Each row was made from one path, in order. Every step used is in the known rows, and no mark comes twice. Write each row's path.
(in the rows, 128 means zero)
Known rows
somin -> tegato: [154 164 115 120 145 140 196 131  87 152 122 133 124 108 110 127  90 138
 127  96 154 123 151 119]
gato -> tegato -> beleg: [ 79  89 162  93 126 136 149  99 131 185 128 138 140 132 153  93  60 179
 104  96 103 130 126  55]
beleg -> tegato -> gato: [109 135 143 141 109 162 132 140  58 138 165  91 130 108 175 111 140 219
 136 135 126 151  82 104]
nolez -> viros -> vatu: [115  65  99  92  94 108  94 137 144  86  89 144 149 133 110 156 158  72
 120 188 128 119 113 191]
tegato -> beleg -> somin: [ 89 120 121 130 152  88 115 147 135  77 125 153 131 136 144 113 161 224
  84 120  94 150  95 127]
vatu -> tegato -> beleg -> somin: [117  96 109 160 162 111 164 125 131 123 140 121 134 141 136 120 120 202
 111  85 131 101 118  67]
nolez -> tegato -> gato: [182 148 109 124  88 152  90 109 121 114 147  86 156 161 168  83 115 159
 121 138 155 122 154 136]
devod -> tegato -> nolez -> viros -> vatu: [144  96 104 130  98 142 114  96 152  76 160 165 140 102 131 117 116 160
 175 172 116 165 157 143]
viros -> nolez: [ 72 149 139 113 128 121 149 140 155 125 114 161  70  71 165 134 150  96
  98 125  88 152 146 157]
vatu -> tegato -> nolez -> viros: [172 110  91 134 110 136 109  71 146 146 157 132 152 128 137 133 173 158
 163 120 134  79 167  68]
gato -> tegato -> beleg -> somin -> vatu: [ 69 104 179 130 145 122 159 143 125 179 120 134 138 116 126 107  69 147
 118 119  89 157  98  67]
viros -> somin -> tegato -> beleg: [106 129 148 105 153  95 178  93 138  79  75 102 107 157 113 147  98 111
 105  93 160 111 122 175]
gato -> tegato: [ 91 110 167 108 125 157 152 120  98 222 146 126 139 107 144 130  68 134
 109 116  92 145 136  74]
vatu -> tegato -> nolez: [156 148 122 140 134 130 129  77 130 164 161 140 139 121 152 128 134 177
 148 100 123 106 158  60]
somin -> vatu: [117 145 123  95 135 121 149 178 124 151  89 167 136 125 106  98 123  98
 121 132 136 157  83 130]
beleg -> somin: [104 148 132 163 150 112 119 181  88 121 155 139 128 101 134 166 180 168
  87 154  71 175 104 160]
devod -> tegato -> somin -> vatu: [140 113 123 144 137 166 127 175 118 113 174 152 113 135  82  97  91 165
 155 102 139 171  93 134]
viros -> tegato -> nolez: [147 191 136 144 153 121 109  88 133 168 155 160 120 111 187 161 111 117
 140 157 114 122 180 128]
gato -> tegato -> nolez: [108 150 186 114 112 144 110  80 117 214 164 146 142  97 162 127  98 157
 139 127  71 156 156  63]
nolez -> tegato -> somin -> vatu: [186 164 106 111 141 141  73 159 117 126 137 103 160 178  94 100 132  69
 136 137 174 135 135 147]
nolez -> viros -> somin: [118  64  98  91 100 120  93 114 150  79  97 109 134 157 114 174 203  78
 105 163 132 100 123 201]

Write each row's path
[161 161 149 149  96 149 164 116  96 135 133 115 109 124 131 108  88 194
 143  81 149 113 124 122] : somin -> tegato -> gato
[131 150 149 120 136 124  63 187 121 131 134 152 117 162  75 123 164 123
 128 103 130 146  63 151] : tegato -> somin -> vatu
[139 170 159 200 124 129 149 161  77 117 158 106 109  99 122 153 134 192
 130 122 102 149 108 150] : beleg -> somin -> tegato -> gato
[138  52 104 126 106 116  80 130 144 101 117 116 143 155  83 172 154  70
 143 150 152  86 113 162] : nolez -> viros -> vatu -> tegato -> somin
[127 174 133 123 136 133 106 156 162 112 119 120  89 114 124 115 138  17
 134 136 140 144 158 167] : viros -> nolez -> tegato -> somin -> vatu
[141 120 140 146 109 138 163 146 131 165 111 127 124 141 113  87  91 134
 154  91 161 109  73  83] : somin -> vatu -> tegato -> gato
[125 112 156 108  89 151  90  73 132 196 158 138 155 104 147 132 132 136
 154 150  80 129 167  70] : gato -> tegato -> nolez -> viros
[161 131  73  79 140 125 118 104 145  91 113 112 176 172 156  67 106 149
 103 132 169 119 171 110] : nolez -> tegato -> beleg
[159  95  90 134 123 148  62 133 137 130 150 124 127 157 118 179 170  85
 138 156 145  73 153 165] : nolez -> viros -> tegato -> somin
[111 137 160 123 146  98 150 108 154 126  85 116 118 147 107 153 127  46
 136 124 146 124  97 152] : viros -> somin -> vatu -> tegato -> nolez
[122 142 179 140 108 117 155  98 119  97  99  83  91 149 123 161 103 118
 119  99 149 114 109 197] : viros -> somin -> tegato -> gato
[127 170 127 124 134 136  95 136 156 106 141 113  89 113 145 127 147  53
 120 131 127 138 179 167] : viros -> nolez -> tegato -> somin
[158 174 124 180 135 118 122 134  97 109 157 129 132  84 109 169 189 149
 155 160  98 145 155 142] : beleg -> somin -> tegato -> nolez -> viros
[100 159 118 128 149 107 155 149 178  82  91 126 100  94 150  94 124  45
 120 153 131 153 161 148] : viros -> nolez -> tegato -> beleg -> somin -> vatu
[125 105 109 111 153 115 186 144 149 146  85 147 139 150 103  73  83 126
 140  85 172 107  90  62] : somin -> vatu -> tegato -> beleg
[119  44  95  97 114 112 131 112 180  79  63 107 139 174  89 134 163  58
 134 136 172  75 100 154] : nolez -> viros -> somin -> vatu -> tegato -> beleg
[133 174 137 178 162 123 174 173  68 133 147 121 121  88 107 168 136 147
 117 134 104 157 128 146] : beleg -> somin -> tegato
[134  79  78 140 136 122 107 128 152 100 123 130 137 141 142 157 157 115
 125 172 132  83 153 147] : nolez -> viros -> tegato -> beleg -> somin
